Every row comes from one small tree of marks. Brackets hold a mark, then the marks that hang from it, in alphabetical order. Every link used is in the known rows. Which tree was each row made from?
Known rows
{Q B {F {J R}} {U {S A}}}: [ 28  43  -6 -23 -33  39 -65  50 -26   1  39  41 -30  -1  20  34  55  18
  19  29  15  32   2  -3  17   7  -4  12  43  29]
{M V {Z X}}: [  3 -11 -11  12  28 -41  12   6  22   6   2 -15  -9 -27  26  14  -6   4
  -4 -50  -3  -6  -1  -6 -56   1  11  33 -17   1]
{G {A {S {U {Q {F J}}}} X} L}: [-27  42 -44 -18  -8  36 -13  49  25  36  32  27  -3 -44 -13 -14  34  21
 -46   5  26  -6   5 -16  50  14 -33  12  19  11]
{F {J R {U {S {A X}}}}}: [  4  26 -37  -5 -14  49 -16  39 -29  -7  71  31 -13   7   3 -29  30  18
 -20  27   2  25 -16 -29  13  15  -4   8  28  13]
{Q {B J} F}: [ 17   0  -9  -4   8  -3 -16  28   6 -10  -8  21   2 -18   4  45  27  24
  18 -12  -3   1   3  13 -12  -6   5  18  13  24]
{U {Q {B {J R}}} {S {A X}}}: [ 26   3  -3  34  12  29  -7  60  11 -28  14  42   7 -35  -9 -55  34  33
  13  11 -21  51  14 -25  31 -29  -7   4  61  52]
{V {M Z}}: [  4  -2   0  11  12 -16   3 -15  22 -16   4 -21  -5   2  -3  12  -8 -22
   6 -20  -6 -20   8   2   3  10  30  -7   0   7]
{M {Z X}}: [ 11 -12 -19  -5  20 -13  23   2  18  14  14  -7  -8 -13   1   4   7  -6
 -12 -54 -12 -15   1 -11 -30   4   9  10 -18   6]
{N {Y B R}}: [ 15  -3  14 -32  12  15  -1  -1  -3  19   0  23   7  -9 -21  12  16 -34
   4 -17  -3   9 -26  -8  26 -35 -26 -26  17  -9]
{Z {M V} X}: [-17 -23 -35   7   2 -48   9   0   5   3   5 -24  -6 -28  37  42   9   2
 -26 -26   1  14   4  33 -56  25   6  19 -18  -2]
{N {Y {B {J U}} R}}: [ 14  -3   0 -29  26  14   8  18   6   3  34  30  21 -10 -18  19  21  -8
 -11 -29  -3  14 -16  -6  24 -42 -19 -20  23 -11]
{S {A X} {U {Q F}}}: [ -3  17   8   2 -39  29   4  55   6  25  50  37  27 -23  22 -47  45  15
   9  -1   6  18 -18  -4  11 -16  -5   0  36  22]
{A S}: [-16   8 -20  21  -1   7  -5  16  -6   8   3   4   6 -10  -9 -41   6   1
 -18   9  -5   8  19  -9  11  22  -5  14  -2  11]
{G {A {S U} X} L}: [-48  18 -33   0 -29  39   6  30  11  28  18  19  15 -34 -15 -12   2  10
 -53  -5   6  -3   9 -10  43  24 -36  -8  14   0]
{Y {B {J U}} N}: [ 19   6  18   4   9   0  10  27   7  -5  28  30  32   2  -4  39   0  29
  -2 -15   8  -6   1 -10  24 -21 -24  19  27 -47]
{B {J R {U {S A}}}}: [ 18  16 -10  19  13  10  -5  37   2 -39  55  24   4  12  -9 -17  24  51
  -8  13 -10  24  19 -21  21   2  13   0  40  14]
{Q F}: [ 13  19 -12  -9   0  -1 -17  11   8   1   2  12  -6   6  -1  26  19   6
  11   2   7  -8  -8   8 -10  10   4  17  -1  11]
{F {J R {U {Q B} {S A}}}}: [ 15  35 -12 -12   2  49 -13  49 -18 -12  60  27 -27 -10  -1 -30  42  36
  15  18  -8  31   7 -22  47 -25  -4  14  48  -1]
{G L}: [ -4   4 -11 -14   7  -3   5   6  40   4  -5  -2  -4 -13 -18  11   2   8
 -18  -1  14   8   2   1  26   1 -21 -13   9  -4]
{Y B N R}: [ 29   8  38  -3  -3  -9   0   6 -10  22  -4  29  24   0 -29  41  12   7
   3  -2  -3  -5 -17  -2  28 -26 -36  -7  40 -35]
{N {Y {B {J U}}}}: [  6  -2  -3 -26  22  23   9  19  10  -6  28  23  13  -7   4  10   4 -13
   1 -27   8   7  -9 -14  23 -32 -17  -3   8 -17]
{J {U Q S}}: [  0  47 -18   3  25  30  -8  47  18 -15  46   8 -18 -16 -13 -35  20  25
   2  -4 -12  39  23  -4  42 -30   4  22  21  -6]
{N Y}: [  1  -2 -10 -29  17  18  -2   1   9  11  -2   2  -2   6   9  -5   0 -21
  -4 -25  -2  21  -9 -14  10 -16  -3  -5  -6  -3]
{B {J R {U Q {S A}}}}: [ 28  24  -9  23  29   6   1  47  19 -43  58  28   2  -1 -15 -39  35  57
   0  11 -10  34  27 -25  39 -21  15  11  52  17]
{V M}: [ -1  -5  -3   6 -14  -1   0 -10   7 -11   2 -11  -1   5  13  16   2 -19
   0  15  -1   4   7   3   0  16  19 -17   5   3]
{F {J R U}}: [  9  18 -36 -22  -3  13  -4   6 -30 -14  61   9 -21  19  -1  11  26  16
 -11  17   9  -2 -10 -21   2   9   8  24  11 -12]
{F {J U}}: [ -8  18 -25 -28   1  25  -6  17 -15   9  54   4 -12   0  13   5  12   9
 -16   3  14  -3  -8  -3   5   0   0   9  -5 -21]
{F J}: [  4   4  -6 -22   7   6 -14   0 -13  12  16  -3 -15  -5   9  -1   9   0
  -9  15  18  -9 -11 -12  -2   5  -3  -2  -6   1]
{Y {B {J R {U Q}}} N}: [ 44  16  10  13  18 -16  18  29   7 -29  39  36  20   7 -22  24  25  42
   9  -1   3   2   8 -30  38 -34 -15  40  52 -37]
{B {J R}}: [ 30 -10 -12  16  20 -35  -1  -6  -2 -39  11   8   4  11 -15   7  17  29
  -6  16  -1  -2   9 -23 -10   9  18  11  22  22]

Write each row's tree
[ 13  27  27  15  19  27 -12  44  30   0  10  16  -5 -21  -4 -66  17  23
  16  12  -6  36  21  -8  53 -29  -5 -14  36  18]
{U Q {S A}}
[ 10  29 -33  -3  -9  60  -9  58 -23 -11  65  38 -17 -17   0 -39  43  23
   1  16  -8  40  -7 -24  34 -19  -9  19  48  16]
{F {J R {U {Q B} {S {A X}}}}}
[ 38  21 -14  26  12  27 -21  71  17 -25  14  53   0 -29 -12 -34  53  38
  22  12 -14  45   5 -17  22 -20  -3  19  59  61]
{U {Q {B {J R}} F} {S {A X}}}
[  9  39 -27 -11  11  14   5  42  23  -7  45  20  -5  -2  -3   3  34  24
   9 -17  -1  12   5  10  20 -24   9  36  13 -11]
{J {U {Q F}}}
[  6  36   5 -11  -6  -6 -10  29   3   8  40   8  -6 -19   3 -17  46  23
  22   4   3   8   1  -5  12 -19  11  21  22   5]
{S {U {Q F}}}
[ 17   3 -30   9  13 -16  12  11  -6 -43  49  14   6  16 -10  14  20  38
 -14   2  -5   4  10 -15  -4   3  19  22  22   3]
{B {J R U}}
[ 24  -6 -10   5 -17 -11 -15  19 -17 -32  20  22   2  -5  10  48  26  18
   0   0   0  23  18  -2  -6  -7   8  19  36  21]
{Q {B {J R}} U}
[ 37  61 -31 -21  -3   0 -74  29 -13 -11  50  20 -47   9   3  34  52  14
  -4  42  27  23   1 -15   0  25  13  31  20  32]
{Q {F {J R}} {U S}}
[ 13  39 -22 -25 -18  53 -34  51 -30  -4  48  36 -29   2   5  23  49  30
  24  13  -3  17 -10  -6  22   2  -5  22  36   6]
{Q B {F {J R {U {S A}}}}}
[ -8  32   7   2  -2  62   2  67  10  -2  40  27  -2 -25   4 -39  21  31
  23 -15 -22  46  21   8  57 -45 -11   3  42  -8]
{J {U {Q B} {S A}}}
[ 20  24 -29  16  27  -5 -11  25  -3 -48  52  13 -12   8 -20  -1  24  46
 -12  15 -12  25  19 -23   9   5  20  21  28  15]
{B {J R {U S}}}
[ 13  29  -4  12  -4  53 -21  74  20   6   5  44  -2 -39   1 -37  39  14
  27  -1 -13  46  -1   3  30 -28 -17   9  43  44]
{U {Q B F} {S {A X}}}
[ 19  50 -32  11  22  15  -4  34   0 -39  57  14 -30   3 -31 -29  35  35
  10  15 -19  39  19 -23  40 -20  11  38  40   2]
{J R {U Q S}}
[ 16  29 -24  18  24  28  -8  76  39 -15  55  42  17 -21   4 -34  37  42
 -13  -7  -1  38   9  -3  18 -17   6  12  34  32]
{B {J {U {Q F} {S {A X}}}}}
[-20  -4  19   4 -51  48  20  55 -14  23  38  34  30 -42  26 -54  34   9
  17 -12 -12  31 -11  -3  23 -35 -15 -10  46  12]
{S {A X} {U {Q B}}}
[ 15  47 -44 -25  -3  38 -41  40 -35 -13  47  26 -45  -2  -6  39  48  26
  21  15  -4  16  -7  -9  10   3   1  41  25   8]
{Q B {F {J R {U S}}}}
[ 10 -17 -20   0   5 -13  19  -8  23   2  15 -16  -8  -6  13  19   7 -28
 -11 -33 -11 -10   8  -7 -25  16  27 -10 -11   8]
{V {M {Z X}}}
[ 20   0 -13 -20  19  12  10  11  -4 -25  36  28   5   6 -10  14  15  -7
   5 -14   4   7  -9 -28  21 -24 -12   8  20 -12]
{N {Y {B {J R U}}}}
[ -2  14 -16  25  -4  -8   1  36 -23 -15  39  12   4 -35 -15 -54  49  39
   2  15 -19  24  31 -31  25  -5   6  35  43  24]
{A {S {U {Q {B {J R}}}}}}
[ 33  31 -36  25  21  14  -8  65  21 -39  64  48   6  -4 -12 -30  49  50
  -7  10  -7  36   6 -21  17  -9  13  26  48  41]
{B {J R {U {Q F} {S {A X}}}}}
[ 36  43   3  -8   8  35 -39  55   1  -6  19  34 -33 -20  -6 -25  56  34
  40  26  -3  30   5 -17  45 -23  -6  14  52  32]
{U {Q B {F {J R}}} {S A}}
[ 23  38 -26 -15 -41  51 -61  60 -30   2  46  52 -21  -9  22  23  53   5
   4  25  14  41 -13  -6   3  12  -8  19  40  45]
{Q B {F {J R}} {U {S {A X}}}}
[  3  20 -17  10  31   9 -13  36  12 -24  43   9  -2  -9  -4  -6  10  38
 -18  -1  -7  25  21  -4  12  -6  13   7  11   7]
{B {J {U S}}}
[  9  42 -33   6   5  19 -13  22 -19 -36  53  11 -28  17 -24  -4  22  27
   0  16 -18  30   9 -19  21   5   9  27  26  -3]
{J R {U S}}
[ 55  30   1   7  20 -19   5  37  13 -26  41  46  15  11 -23  42  39  47
  17   0   8  -3   1 -23  31 -26 -13  52  51 -29]
{Y {B {J R {U {Q F}}}} N}
[ 32  27 -12 -11  47  18  -4  32  13 -34  41  29 -11 -11 -24 -19  29   4
  14  -6  -3  34   6 -37  49 -44 -10  17  36   3]
{N {Y {B {J R {U Q S}}}}}
[-14   2  18   7 -40  31  19  45  -1  22  49  27  33 -28  24 -70  30  10
   1   0   0  25 -12 -11  17 -23  -8 -12  37  15]
{S {A X} {U Q}}
[ 30   7 -13 -19  35   8  17  20  12 -28  38  29   3  -4 -15  -5  25   0
  12 -17   2  15  -3 -33  36 -44 -10  18  31  -9]
{N {Y {B {J R {U Q}}}}}
[-38  26 -31   4 -14  34  13  41  28  24  21  20  13 -45 -21 -34  13  17
 -46  -7   7   6  18 -12  59   4 -35   0  25   2]
{G {A {S {U Q}} X} L}
[ 34   8   8   9   6 -12  12  18  -9 -26  37  34  22  17 -17  45  13  36
   3   0   3  -6  -1 -26  23 -12 -17  31  43 -40]
{Y {B {J R U}} N}
[ 17  17 -35  12 -12  38 -17  65  -8 -26  43  53   6  -7  -1  17  44  38
   9  -3 -16  34  -4  -3   1   2   1  25  44  35]
{Q {B {J R {U {S {A X}}}}} F}
[ 39  24 -36   8  31 -21   4  32  19 -43  53  26  -2   9 -20   9  48  51
   1   1   0  10  13 -14   7 -13  25  43  32  13]
{B {J R {U {Q F}}}}
[-23  26 -39  17 -31  32  -8  64 -19  20  35  33  10 -49   1 -54  51   6
  -4   0 -14  32   2 -12   6   2 -11  43  24  35]
{A {S {U {Q B F}}} X}
